Each row was made from one path, in order. Every step used is in the known rows, and no mark comes twice. Write each row's path.
Known rows
kipali kedi barul dige tapo: [ -7 -23   6  23 -16  10  23  21 -33 -14   7  -9  -4   5   4 -19  12  14
   5  14   0  45   4 -23 -25 -24  33 -32 -15  42 -14  12 -36  43 -23   7
 -26   0   0 -17  21  39  -5 -78 -29 -17]
momol barul kedi: [ -3  -1 -24  -1 -23 -11  20  13  -1 -11  -9  11   9  31 -32   6   4  51
 -13  18  -3  22  -7 -30 -23  -8  10   0   7  43  16  22  -2   3  -4   5
 -24 -23   8 -25  20  29   7 -31  -3  -5]
dige tapo pabe kedi: [  2  -8  10  16  -5  13   5  21   0 -44 -18  -3   5  -7 -21 -20 -11  58
   8  46  -3  -3  -5   6 -20  12   6  -7  -4  28  -8  25  -6  39 -19  34
   7   4 -13 -14  39  17 -12 -31 -28 -14]
barul kedi: [  5   2 -25   7 -20   0  10  19  -9 -10 -12  10   2  16 -35 -12   4  56
  -6  24  13  15  -6  -8 -40  16   8 -17   4  39  15   2 -11  -1 -19   5
 -21 -14   2 -20  16  10   3 -38 -12  -7]
momol pabe tapo dige barul kedi kipali: [ -1  17 -19  14 -14  -4  16  13 -60  49   2  15  -9  11  -4 -22 -16  46
 -13  21  21  -7   9   5 -53  11  11 -37  42  30  32  -7  -8 -55  -7   6
 -24 -17 -16  -9  17  14 -16 -10 -25 -36]
pabe kedi: [ 11 -15 -30   4   4  -2  14  23  11 -10 -15  13  17  10 -25 -23   3  57
   9  26   0  10  -3   4 -38  27  -3   9 -10  30  23   9  -9  28 -18  26
 -10  -6  -2   2  17  10  -4 -47 -16  -8]
pabe momol barul kedi: [ -2   6 -17  -1 -14  -4  10   8  -7 -18  -6   2  21  39 -37  15  -4  44
   0  15  -5  25 -13 -40 -17 -17   4  -8  -2  41  23  10  22  -6   5  22
 -15 -10   6 -23  28  32   2  -9   3  10]
kipali kedi barul momol pabe: [  7   8 -21  -5 -31  11   1  21 -14 -21   0   9  28  18  -4  -7  19  24
  -4  13 -23  -8   6 -15 -20   8  11   5 -17  44  12  10 -11 -27   1  51
 -24   7  -6   0 -17  13  13 -13 -26  -8]
lafekin pabe momol barul: [  8  11 -22   6   4  10   5   7   0  -9  -1  17  42  34 -23  10 -30  42
  14  21  -1  28  -8 -27 -10  -8  -5   7  -6  24  23  20  40  28  -1  31
  -4  10   6  -4  49  29  -7 -24  -3  17]
lafet barul kedi: [  1  -7 -19   9 -16  -7  16  10   4  -5 -10  13  -6  18 -44  -1   7  51
   4  27  20  24   1   4 -27   6  15  -3  -4  40  19  27 -23  -2 -19  -6
 -32 -25   4  -7  12   1   9 -32 -14  -3]
dige barul kedi: [ 14   3 -13  10 -12  -4  25  26  -9  17 -14  18   2  17 -20  -5   2  51
  -1  20  27  22   2  -6 -49  -5  10 -21  10  35   5   8 -28  -6 -13   0
 -30  -8   3 -15   4   9  -2 -41  -4  -6]
momol pabe: [ 10  10 -21   0 -12   8  -7  17   4   1  -7   3  23  10 -24 -11  -6  57
  10  21  10   0  -1   1 -28  29   1 -19 -17  26  14  -2  -6  -2 -12  37
  -7   4  -5 -11  11   9   2 -35 -20 -11]
kipali kedi barul momol pabe tapo: [ -2  12 -41  -2 -29  12   0  23 -40   2   3  11  41  28   4 -13   5  28
 -20  15 -27  -5  12 -13  -6  22   9  12   4  40   7  16   9 -30  -1  46
 -20   3  -5   3  -6  31  13   0 -33 -23]
barul dige: [  2 -24 -15  11  -1   0   6  23   6   0  -8  -2  10   7 -17 -19  -5  38
   3  13  11  43   0 -21 -27  -3   9 -25 -22  20   1  10 -27  35 -34   0
 -18  -9   5 -15  18  31  -6 -66 -15 -12]
kipali kedi barul momol pabe tapo dige: [-11  10 -26  -2 -32  10  10  24 -59  19  10   8  23  23  25 -12   4  30
 -10  11 -20  -5  15  -8 -16  21  15   6  12  35   9  18  21 -25  -1  52
 -17  -5 -15  -1   8  24   3   3 -29 -31]
dige tapo pabe: [ -1   0  13   7 -20  19  -1  28  -6 -31 -15  -9   7  -7  -9 -15 -19  54
   6  34   8   9  -4  -4 -16   6   9 -25  -5  26 -21  17  -2  36 -21  21
   3   2 -11 -24  36  24 -13 -34 -28 -17]
kipali kedi barul dige tapo pabe momol: [ -4  -9  34  26 -18  27   2  22 -38 -42   1 -15  12   6 -14  -7  -3  14
   9  25 -12  26  -1 -34  -4 -46  20 -35 -19  44 -21   5  -7  36  -7  28
  -9  18  -8 -24  38  51 -15 -36 -26  -9]
kipali kedi: [ 14  -4 -33  -8 -19   6  12  39   1   0  -3  20   6   6  -7 -17  15  48
   5  31  19   6 -12  -1 -37  15  12   1   3  38   5  -2 -13  17 -11   9
 -33  -4  -7  -9   6  30  -7 -61 -28  -8]
momol barul kedi kipali: [  0  -9 -34  -3 -22 -12  21  11  -9 -19   0  10   0  22 -33 -15   6  41
 -21  19  -4  15 -11 -35 -37 -12   7 -12  17  48  40   7  -8 -21  -4  -7
 -39 -34   6 -13  16  29   2 -39 -23 -16]
tapo dige: [  2 -12 -16  -2 -13   3  15  25  -9  16  -2   4   2   6  11 -15  -3  55
  17  16  22  24  -2  -4 -41  16  10 -13  -4  15  13   9   3  26 -21  19
 -12 -20 -11 -13  28  14 -10 -49  -7 -16]
kipali kedi barul: [  9  -6 -27  -1 -22  14  19  34 -21  -4   5  21  18  19  -3 -17  22  32
   2  14  -1  20  -5 -16 -29  -1  10   8  -6  46   9   1 -14  21  -7  15
 -32  -1   0  -4   3  27   0 -60 -20 -15]
kipali kedi barul momol: [  6 -10 -28  -7 -30  10  18  34 -16 -20   2  12  24  20  11 -14  22  22
  -9  11 -17  12   5 -21 -24   0   9  12 -10  44   9  17  -9  -1  -6  31
 -36  -9  -1   4  -9  20  14 -32 -23 -10]
barul dige tapo pabe momol: [ -4  -8  32  22  -5  17 -10  15 -12 -41 -12 -25  11  -2 -23  -7 -32  35
  13  31   0  29  -2 -27  -4 -26  11 -51 -25  19 -22  10  -1  40 -23  22
   8  13  -9 -29  49  44 -20 -28 -18   0]
dige barul momol pabe kedi kipali: [ 19  -9 -20  -1   3  -7   6  13   9 -12 -12  11  21   6 -12 -28   1  35
  -2  29 -10 -22  10   4 -53   9  -3 -13  -4  30  47  13 -32 -51   2  41
 -25  -5 -11  20 -19  -9   4  -6 -32  -9]
kipali kedi barul lafet: [  9 -15 -15  10 -27  17  26  26 -15  18   1  21  20  29   6 -10  25  22
  18  14  17  28  10 -21 -20 -18  12   0  -1  43   7  10 -29  30   2  14
 -25  -4   5  15   5  33   4 -58 -23  -5]
lafet barul momol pabe kedi kipali: [  6 -21 -26   0  -1  -9  -5  -2  19 -29  -6  11   8   4 -34 -22   7  36
   4  33 -14 -20  11  13 -29  24   5   8 -18  36  58  34 -24 -46  -5  39
 -25 -19  -9  28 -10 -15  13   0 -45  -7]

Write each row's path
[ -7  13 -26   5 -10   7  -2  18 -40  39   2   4  16  15   3 -13 -20  62
   5  17  10   6   5   4 -22  39   8 -15  12  12   9   6  22   0 -20  39
   6  -6 -16 -14  31  19 -11 -19 -21 -29]
momol pabe tapo dige
[ -7 -23  23  28   2  10   4  16  -2 -45 -20 -13   0 -11 -28 -22 -15  42
   5  39  -6  15   1  -8 -16  -9  15 -24 -17  26 -15  26 -26  50 -29  20
   3   4  -7 -22  41  29 -16 -41 -29 -15]
barul dige tapo pabe kedi
[  0  12 -15   8  -6   3  17  24 -40  67  -4   9  17  14  22  -6 -23  55
  11  16  24  13  14   8 -34  19  13 -19  14   6   4  13   4  -5 -13  30
  -3  -3 -16 -10  19  20 -19 -16  -7 -27]
momol pabe tapo dige barul
[ 10 -10  -8   3  -6   1  30  34 -10  41  -5  10   3   7  27  -7  -7  49
  22  11  35  31   6   1 -52  -4  12 -22   0   5   8  12 -13  21 -13  12
 -21 -13 -11  -8  16  10 -18 -48   4 -12]
tapo dige barul
[-17 -29   7  13  -8  -9  25   7   3 -14  -1 -25   1   9  -2   2 -14  27
   5  13   2  56   4 -35 -13 -26  27 -32 -19  19  -8  37 -21  50 -21   3
 -14 -14   5 -29  37  44  -3 -60  -9  -8]
momol barul dige tapo
[ 19 -15  -5  16  -7   7  29  27  10  49 -16  14  19  21  17   0  -5  37
  29  16  43  37  16  -6 -35 -19   4 -20  -1  16   0  19 -39  27  -6   1
 -14  -6   4  12   7  28  -7 -50  -5   4]
dige barul lafet
[ -1 -29  -7  20  -6   8  18  19 -19  -5  -1   0  22  17 -13 -18   5  26
  -2  -2  -7  58   4 -37 -16 -23   9 -17 -28  27   5  10 -27  39 -31  11
 -13  -9  11  -9  17  28   3 -66  -5 -18]
kedi barul dige
[ -9 -25   7  20  -3   2  12  12  -7  -9  -4 -22  -6  -3  -7 -19 -15  34
   9  20  15  46   4 -15 -27  -6  23 -50 -21  18 -14  18 -29  44 -34   2
 -10  -7  -1 -25  33  30  -6 -71 -17  -8]
barul dige tapo
[ -1  -1 -24  10 -14  -6  31  23 -60  50   2  19 -14  11  11 -25 -14  44
 -14  17  21  19   4  -4 -57  -2  10 -31  46  31  27   1  -7 -26 -17 -17
 -34 -33 -11  -6  21  24 -20 -29 -18 -36]
pabe tapo dige barul kedi kipali
[ 12   7  -1  -3 -12  19 -17  31  -2 -30 -18   3  35  12 -27  -6 -18  56
  14  29   0   4 -14 -17 -10  -3  -9 -11 -13  26   0   2  22  19 -11  34
   6   8  -8 -13  31  32 -15  -8 -12  -4]
tapo pabe momol
[  5  -4  10   5 -17  14   1  16  11  -7 -16   5  42  36 -10  21 -18  41
  22  23   2  19  -1 -42  11 -40  -9   1  -9  22   0  28  16  35  11  30
   9   0   4   0  35  58 -12   1  -8   9]
tapo pabe momol barul lafet
[  4  16 -25  10  -6   2   7  -4 -20 -26   4  19  16  35 -48  -4 -22  34
  -7  25  -4  14 -15 -30 -30 -19  -2 -15  17  51  52   4  30 -19   0  10
 -24  -8   4  -1  47  21  -4 -22 -19   9]
lafekin pabe momol barul kedi kipali
[  0  -5 -20  10  -6   1  28  35 -39  65  -3  14  12  15  36 -10 -20  53
   6  13  26  35  12   2 -39   6  10 -12  21   4   0  20   4  20 -18   7
 -12 -15 -10  -7  25  32 -22 -35   1 -28]
pabe tapo dige barul
[  5   5 -23  -9 -17   7 -10  17  11 -19 -11  -6  29  11 -16  -6  -6  46
   0  22  -8  -7   8  -5 -21  28   3 -14 -22  28  12  15  -3 -26 -12  48
  -9  -2  -7  -6  -4   4  15  -6 -21  -3]
barul momol pabe
[  2  10 -26  13   1   8  24  24 -37  51  -8  24  26  18  38  -5 -39  40
   0  22  17  27  20   9 -30  12   6  -1  26   4   3  40  22   5 -20  19
 -15  -7 -10  12  34  15 -12  -9  -9 -11]
lafekin pabe tapo dige barul momol
[-12 -37  15  25  -1  -5  16   6   6  -6  -3 -17 -15  -4 -14  -6  -8  30
  20  24  23  56  15  -3 -16 -10  33 -37 -28  15  -7  46 -40  45 -33  -8
 -18 -15   1 -12  29  21  -6 -60 -23  -3]
lafet barul dige tapo
[ -8 -43  24  30   2  -1   4   3  -1 -45 -10  -7 -21 -19 -36 -29 -10  33
   7  46   2  16   7   1 -18 -23  22 -22 -14  33  20  40 -45  30 -30  -2
 -18 -19  -7   3  31  22 -18 -40 -50 -22]
lafet barul dige tapo pabe kedi kipali
[ -9 -21  15  32   2   8  11  -6 -24 -28  -1 -16  10  10 -29 -19   0  27
   9  16 -23  26  14 -14 -21  -6  23 -30 -33  34   6  15 -29  26 -20  43
   5  14   2 -11  26   8   6 -45 -21 -13]
momol pabe kedi barul dige tapo
[  3 -15  -8   3  -8   3  16  11  12  12  -4   1  35  44  -2  20 -10  34
  30  10   8  35   6 -41  -6 -28   1  -4 -14  22  17  27  12  31  10  26
   1  -9   9   5  28  46   1 -21   2  18]
pabe momol barul lafet
[ -8 -33  28  30   5   2   5   6   8 -38 -18  -6  -8 -11 -35 -10  -9  40
  14  46   4  25   9   7  -3 -16  24 -11 -24  29  -6  53 -38  50 -30   9
  -6  -7  -5  -9  38  22 -13 -34 -31 -12]
lafet barul dige tapo pabe kedi
[  2 -25 -14  10 -15   8  22  29 -24  -4   5  12  12  14  -8 -19  20  18
  -2   9  -2  39   2 -27 -22 -25  18  -8 -16  44   2   4 -36  30 -20   6
 -35  -1   6  -9   8  43  -1 -74 -19 -15]
kipali kedi barul dige
[  6  13 -25  17   6  11  24  26 -45  69  -4  30  20  18  28 -13 -40  49
   8  23  34  32  14  16 -36  11   6  -5  31   7   6  23  23  29 -26   7
  -9  -1  -7   4  47  21 -27 -38  -5 -19]
lafekin pabe tapo dige barul
[-16   6 -23   2 -21   9   4  12 -55  20   6   0  33  27  21  -8 -10  38
  -9   1 -26  11  18 -20  -9  19   7  -4  -1  19  11  22  28 -18 -11  55
   2  -8  -9   1  14  11  12  11 -16 -30]
kedi barul momol pabe tapo dige
[ 15   7 -13  -3  -6   2   2  22  11   6 -17   0  28  13   3   0  -7  40
   2  15   7  -1  14  -3 -34   6   6 -17 -11  17   6  22 -20 -31  -7  43
 -15   4  -7   0 -15   5   8  -6 -10   0]
dige barul momol pabe
[  6   8  -2  -5 -11   0  11  21  -5  23  -8   0  12   8  24   0  -9  42
  14  14  14   1  18   1 -43   7  12 -24  -9   8  10  29  -8 -23  -2  48
 -15  -4 -16  -6  -5  -1   0  -2  -4  -5]
tapo dige barul momol pabe
[  8  -6 -10   6 -14  -7  34  20 -31  25   0  14 -23   4   3 -21   1  41
   1  19  34  13   1  -2 -73 -16  13 -42  30  32  34  -3 -24 -24 -11 -10
 -40 -32 -11  -7  13   4 -17 -45 -14 -20]
tapo dige barul kedi kipali
[  8  -9 -33  -5  -3  -3  -9   7   7 -33  -7   3  21   5 -28 -35   1  42
  -6  29 -22 -32   3  -1 -39  27  -4  -7 -10  37  50   8 -12 -46  -7  48
 -15  -9 -11  14  -8  -7  11  -9 -43 -12]
barul momol pabe kedi kipali
[  5  13 -29   0  -9   2   2  25 -16  30 -14   5  37  18  13  -3 -20  44
 -10  16   0   3  19  -2 -20  21   7 -10   1  14   1  25  -3 -32 -11  36
  -6   5  -8   0  -4  22   3   9 -15 -16]
dige barul momol pabe tapo
[  6   4  -3   9 -14  -5  34  26 -25  33  -6  13 -13  11   2  -3  -1  49
   8  19  31  24   2   2 -58  -8  17 -30  15  26  10   9 -16  -2 -12   1
 -28 -18  -7 -19  17   3 -13 -37   4 -10]
tapo dige barul kedi
[ 11  -8  -8  -3   2  -8  16  12 -10   7  -5   8   6   1   9 -23  -1  33
   9  22   0 -20  11   7 -62   6   5 -18   2  23  47  17 -18 -45   3  46
 -21 -12 -20  16  -6 -13  -3  -4 -25 -13]
tapo dige barul momol pabe kedi kipali
[ -5 -14  24  21 -11  14   1  23  -7 -30 -16 -21   0 -12 -16 -16 -20  41
   2  33   7  29   3 -16  -8 -18  15 -43 -18  21 -27  22 -19  46 -35   7
  -2   3  -7 -28  43  39 -17 -52 -26 -19]
barul dige tapo pabe
[  3 -13 -22   2  -3  -9  -4   1  24 -25 -15   9  20  14 -33  -2   5  45
  11  31  -9 -14  14  16 -17  30  10  21 -28  27  32  48 -19 -20  -6  53
 -12  -6  -5  16  -7 -17  19   9 -27   5]
lafet barul momol pabe kedi
[  2   1 -18  -3 -20  12  -3  15  -9 -25  -6   0  38  24 -10  -6   2  32
  -5   3 -25   6  11 -25 -14  10   3  -7 -26  32  13  17  -1 -19  -9  58
  -4   1   1   1  -7   0  18  -6 -16  -9]
kedi barul momol pabe
[  7  15 -44  17   4  16   2  22 -29  27  -7  28  35  20 -13 -21 -36  56
  -5  28  11  24   2   6 -14  32  -5   7  22  20   8  16  26  27 -33   7
  -3   3   1   3  45  27 -10 -43 -23 -14]
lafekin pabe tapo
[ -5 -14  14  13 -18  17  10  14 -18 -68 -16  -5  23   8  -7 -16  -2  37
  -2  26 -39   2  11 -19  -6  -9   8   3 -15  35  -4  39  -1  20 -12  52
   2   0  -6  -2  22   9   6   1 -26 -16]
dige tapo pabe kedi barul momol
[ 15 -10 -19  -5  -8  -2  21  35  10   7 -16   7  24  13  17  -4  -6  38
   1  12  11  24  10 -10 -40  -3   3 -10  -8  13   3  30 -20  -5 -14  21
 -26  -9  -3   2 -10  13   4 -22  -2  -2]
dige barul momol
[  3  -5 -18  -3 -16   0  -8   8  21 -14 -11  -1  19  12 -21   4  -4  44
  10  25   2   2  15   7 -14  22  11   1 -28  26  18  43 -15 -25  -9  41
 -18  -8  -4   7  -7  -4  16   2 -25   2]
lafet barul momol pabe
[-10 -20  38  26  -2  10  -8   8   0 -33  -9 -23   1  -2 -31   5 -26  31
  25  35   9  40   9 -15   5 -33  22 -38 -32  20 -15  36 -12  42 -22  14
   0   3  -6 -19  44  34 -18 -21 -23   1]
lafet barul dige tapo pabe momol
